What can hang from each mark
j_914: j_97
j_305: j_928
j_97: j_139 j_519 j_817 j_853 j_963
j_519: j_97
j_51: j_928
j_726: j_428
j_428: j_97
j_928: j_51 j_853
j_853: j_648

Each row was made from one small tree. The marks that hang from a mark follow it in brackets, in the order of their numbers. Every link used is in the known rows. Write each row's tree.
Known rows
j_928[j_51 j_853[j_648]]: -31.0  7.1  12.3  6.0  25.8  -19.1  19.4  -14.6  -15.0  20.8  -30.5  27.1  -33.0  -4.1  -4.0  2.1  26.6  -35.5  -2.2  -1.2  43.9
j_51[j_928[j_853]]: -17.8  10.9  0.5  -25.1  -4.2  -2.7  -7.5  11.3  -18.1  26.2  2.3  52.4  18.6  0.2  -16.8  -3.1  15.2  -25.1  29.1  17.3  53.6
j_305[j_928[j_853]]: 12.9  12.1  5.4  -25.7  -14.0  -15.3  0.0  1.7  -18.0  36.9  2.4  50.6  -18.6  -26.2  -21.5  30.2  5.7  -12.5  -16.3  17.9  34.5
j_519[j_97[j_139 j_817]]: 16.7  19.8  -16.1  -1.1  -17.4  7.0  18.5  -15.9  4.5  -46.2  9.0  14.0  22.2  -38.4  -22.8  20.2  13.4  13.3  27.7  11.3  31.6
j_914[j_97[j_139 j_817 j_853]]: 24.2  7.1  38.9  4.8  -18.3  5.8  38.0  6.7  -3.6  -33.2  12.6  -14.3  -12.8  -21.9  -13.4  -6.5  -16.0  1.9  11.0  6.5  20.6
j_97[j_519 j_817 j_853 j_963]: 34.6  -27.4  2.3  7.5  5.0  19.0  -36.5  4.2  14.2  -29.7  -4.2  -39.9  11.6  13.6  11.1  -3.8  -14.5  6.7  -23.6  -14.5  -22.7
j_97[j_139 j_519 j_817 j_853[j_648]]: 12.1  -18.0  31.4  13.3  -35.4  19.4  -9.9  -0.1  16.2  -46.4  -17.7  -36.4  25.7  8.8  -18.3  -14.4  2.0  0.0  10.8  -24.4  -40.6
j_305[j_928[j_853[j_648]]]: 0.2  7.2  9.6  -20.7  -15.6  -20.5  3.0  -3.8  -11.8  49.2  -8.3  42.4  -12.9  -24.6  -23.6  36.2  20.4  -26.6  -15.3  3.5  6.6
j_928[j_853[j_648]]: -10.6  12.4  3.4  7.2  -0.4  -22.2  1.2  -1.8  -11.5  23.4  -11.2  39.5  -10.5  -8.0  -9.5  22.4  24.6  -31.4  9.6  -3.3  35.9
j_97[j_853 j_963]: 12.0  -19.6  -10.5  2.7  29.6  0.0  -36.0  -1.3  2.2  56.8  5.3  -13.4  -1.6  8.3  2.9  9.3  -13.6  -12.3  -18.1  -1.7  7.5
j_428[j_97[j_139 j_519 j_817]]: 5.2  15.0  21.8  8.9  -43.3  11.3  6.0  27.2  -0.4  -74.8  -1.3  -1.2  4.9  24.1  3.1  -21.2  -11.6  33.1  5.6  -11.9  -0.3
j_853[j_648]: -41.7  3.4  -6.4  2.4  -12.2  -19.9  -6.5  -12.4  -10.3  22.3  -4.8  28.8  6.4  -9.4  -14.4  6.6  25.5  -30.5  -10.0  -9.7  0.8
j_726[j_428[j_97]]: -36.2  34.4  -26.7  -11.6  17.0  -25.1  17.8  14.4  -29.8  3.8  19.1  43.8  -14.0  12.9  27.0  -8.3  -11.9  -2.8  -2.7  16.2  12.1
j_928[j_853]: 4.4  17.6  -1.9  3.1  3.4  -16.8  -1.4  6.6  -18.7  9.1  2.2  50.0  -14.8  -10.2  -6.3  16.0  8.5  -14.9  7.7  13.4  64.9
j_726[j_428[j_97[j_853]]]: -24.5  13.2  -22.9  -8.5  27.3  -21.2  7.5  16.8  -24.6  15.4  17.4  25.7  -15.7  22.2  29.9  -17.3  -22.1  -22.6  1.4  14.3  -11.3
j_726[j_428[j_97[j_817]]]: -12.4  38.0  -21.5  -9.0  9.0  -19.6  24.4  18.7  -27.5  -38.2  17.5  34.9  -7.4  1.1  28.2  1.8  -12.9  -6.9  -5.0  10.7  11.8
j_305[j_928]: -11.5  4.4  -5.2  -29.4  -25.7  -11.7  -7.8  -9.9  -13.5  34.9  9.5  42.5  -4.2  -28.4  -26.4  14.8  6.9  -8.7  -32.3  15.4  3.6
j_914[j_97[j_139 j_519 j_817 j_963]]: 25.4  18.8  33.6  8.0  -18.1  18.1  32.8  8.0  7.7  -44.7  0.5  -36.6  -4.2  -14.7  -0.1  -3.6  -10.0  69.3  -13.4  0.9  25.6
j_914[j_97[j_139 j_519 j_963]]: 0.8  15.1  29.5  4.6  -10.5  13.2  29.0  5.2  8.1  2.7  -0.4  -25.8  -10.4  -4.0  -1.4  -14.5  -6.2  75.0  -11.5  9.1  26.9
j_726[j_428]: -31.5  35.3  -29.8  -14.8  18.2  -18.7  12.3  -8.3  -27.3  8.0  16.4  48.1  -1.0  -16.9  5.6  1.2  1.6  -0.5  -6.5  23.7  26.6
j_428[j_97[j_817 j_853]]: 11.9  -9.5  2.0  7.8  -8.7  -7.0  -10.8  25.2  -10.4  -33.7  9.8  7.6  -11.7  20.5  14.4  -10.2  -19.3  -43.0  -3.1  -11.9  -12.5
j_428[j_97[j_139 j_519 j_853[j_648]]]: -20.9  -19.2  27.6  12.9  -26.8  6.4  -9.5  19.3  11.3  -1.2  -13.9  -19.4  1.2  48.1  3.8  -35.3  -8.1  2.1  14.1  -22.5  -48.6
j_305[j_928[j_51 j_853[j_648]]]: -18.9  3.0  15.7  -22.0  5.9  -18.4  19.0  -18.2  -11.7  46.4  -26.7  29.6  -31.7  -22.3  -17.6  17.4  21.2  -30.9  -24.0  5.3  14.2

Which tree is each row?
5.4  -31.8  -4.2  4.6  13.1  13.9  -44.4  0.0  12.0  22.3  -5.1  -29.9  3.4  26.1  10.6  -16.7  -10.5  12.9  -22.1  -8.0  -20.6
j_97[j_519 j_853 j_963]
-7.0  7.2  22.6  3.5  -32.8  1.9  34.9  2.0  -6.7  -80.1  9.5  7.6  -13.2  -22.5  3.6  -21.9  6.3  16.1  -18.0  7.4  12.5
j_914[j_97[j_519 j_817]]
35.1  19.3  -20.1  0.4  8.3  14.1  6.4  -12.4  14.2  -15.5  4.5  -13.9  21.1  -29.1  -13.3  38.3  5.6  35.6  13.5  6.1  34.8
j_519[j_97[j_139 j_817 j_963]]
18.9  -17.8  15.7  8.3  2.2  25.2  -32.0  3.4  19.3  25.0  -10.2  -47.7  13.7  27.2  -3.5  -14.0  -20.0  48.0  -2.9  -6.1  -8.7
j_97[j_139 j_519 j_853 j_963]
14.1  6.6  17.5  5.4  -10.2  7.7  25.1  5.2  2.8  -48.2  4.9  -20.9  -14.0  -13.9  14.8  -3.4  -1.6  39.2  -31.1  0.1  15.1
j_914[j_97[j_519 j_817 j_963]]
16.8  -9.6  -6.8  3.7  -7.9  7.6  9.9  -20.2  16.0  -20.7  -3.1  -14.0  21.6  -23.4  -22.5  17.4  16.5  -24.0  36.2  -7.8  -20.5
j_519[j_97[j_139 j_817 j_853[j_648]]]
47.7  -13.2  22.4  9.5  -6.3  33.1  -25.3  8.1  21.0  -24.7  -7.3  -58.7  22.1  14.3  -4.5  -1.5  -22.8  39.9  -5.8  -14.3  -9.5
j_97[j_139 j_519 j_817 j_853 j_963]
-0.3  -21.7  16.8  6.1  8.4  6.6  4.9  2.0  6.1  12.5  4.0  -29.7  -23.0  8.3  16.8  -24.7  -10.8  21.3  -22.3  3.6  -11.8
j_914[j_97[j_519 j_853 j_963]]
22.6  -23.5  -27.4  4.4  25.2  3.7  -10.2  -21.1  19.0  9.3  -4.5  -27.3  14.8  -16.4  1.5  33.7  16.4  -34.0  5.8  -13.7  -26.8
j_519[j_97[j_817 j_853[j_648] j_963]]
6.0  8.0  10.9  5.3  -9.1  21.6  -19.2  1.8  11.9  9.8  -9.0  -24.1  16.4  9.8  -8.5  -4.4  -6.9  72.2  -10.3  -1.1  22.7
j_97[j_139 j_519 j_963]
9.0  -15.5  -13.9  4.5  24.6  9.5  -7.7  -21.8  25.2  57.0  -8.2  -30.8  16.2  -4.7  -14.1  22.3  11.4  2.8  26.0  -5.7  -15.9
j_519[j_97[j_139 j_853[j_648] j_963]]
30.6  -3.1  -10.7  0.4  -5.0  12.2  5.3  -14.3  11.3  -33.2  7.9  -5.3  18.4  -26.8  -19.9  11.7  1.2  -8.7  35.2  7.5  4.8
j_519[j_97[j_139 j_817 j_853]]
-23.0  24.0  -24.5  -7.7  26.5  -9.0  3.1  16.0  -12.6  4.1  7.1  7.2  -8.4  30.5  43.3  -12.9  -15.0  37.3  -18.8  7.6  -6.8
j_726[j_428[j_97[j_519 j_963]]]
-7.4  12.0  -25.6  -9.7  48.2  -15.2  -3.2  19.8  -15.0  44.6  13.2  1.7  -14.7  29.4  39.4  -2.3  -26.9  -1.8  -8.7  7.8  -7.5
j_726[j_428[j_97[j_853 j_963]]]
23.6  7.2  -35.9  0.2  16.3  3.6  -2.0  -16.4  6.4  -18.0  7.6  1.1  12.8  -30.8  -0.2  34.6  15.8  4.6  -2.4  6.5  22.4
j_519[j_97[j_817 j_963]]
-39.9  -1.2  -13.1  -4.4  13.0  -13.9  4.6  10.3  -9.0  0.1  -0.2  7.7  -7.0  36.6  34.4  -31.8  -5.8  -16.0  0.7  -3.9  -53.8
j_726[j_428[j_97[j_519 j_853[j_648]]]]
-29.4  -18.7  2.1  8.8  -2.8  -17.1  -11.2  15.7  -4.9  27.9  -2.3  8.7  -13.5  34.5  11.4  -16.2  -2.7  -52.7  0.8  -19.5  -35.3
j_428[j_97[j_853[j_648]]]
-30.2  -36.2  8.5  7.7  -15.2  1.2  -28.4  -9.7  8.2  2.1  -14.9  -7.5  8.7  18.2  -3.6  -28.5  13.5  -29.8  -7.4  -15.7  -51.3
j_97[j_519 j_853[j_648]]
-1.0  -15.4  21.9  5.7  -24.5  18.1  -20.6  1.4  9.1  -8.1  -4.0  -14.2  14.5  18.7  -17.8  -32.4  -12.4  22.1  11.2  1.6  -12.2
j_97[j_139 j_519 j_853]
48.4  -4.2  -13.6  2.9  17.8  18.8  -4.4  -12.1  20.6  -1.1  4.8  -34.6  18.0  -18.7  -9.1  28.9  -6.7  11.8  21.0  0.8  8.7
j_519[j_97[j_139 j_817 j_853 j_963]]
-9.8  -11.7  -9.3  2.3  1.9  2.4  4.0  -24.8  15.9  27.2  -4.6  -2.8  15.0  -13.3  -22.1  5.7  18.1  -19.8  40.3  0.3  -18.4
j_519[j_97[j_139 j_853[j_648]]]
-20.0  -26.4  3.4  8.5  -14.2  -0.8  -22.0  20.5  -2.4  -16.3  2.0  4.6  -13.8  43.7  18.8  -42.8  -13.4  -14.3  -4.7  -7.6  -36.2
j_428[j_97[j_519 j_853]]
3.3  -21.3  -22.6  4.2  1.2  -2.9  0.1  -23.8  10.9  -24.3  -0.6  2.3  14.4  -24.8  -8.2  15.8  25.6  -54.7  18.3  -8.0  -31.5
j_519[j_97[j_817 j_853[j_648]]]
-20.1  -14.1  45.3  9.9  -25.8  6.5  28.9  -3.5  10.9  -4.0  -7.9  -26.1  -9.0  3.3  -12.1  -34.2  3.4  14.9  12.3  -3.9  -26.6
j_914[j_97[j_139 j_519 j_853[j_648]]]
-3.0  -27.6  -32.1  4.0  33.7  -3.0  -18.1  -26.0  18.7  55.1  -5.9  -16.0  7.9  -6.7  2.8  22.2  19.8  -27.7  7.7  -5.9  -27.0
j_519[j_97[j_853[j_648] j_963]]
3.6  38.1  -26.1  -6.8  31.2  -14.3  15.8  21.0  -20.8  -10.5  15.5  9.3  -5.4  9.3  37.6  16.1  -19.9  12.7  -19.0  5.3  15.2
j_726[j_428[j_97[j_817 j_963]]]
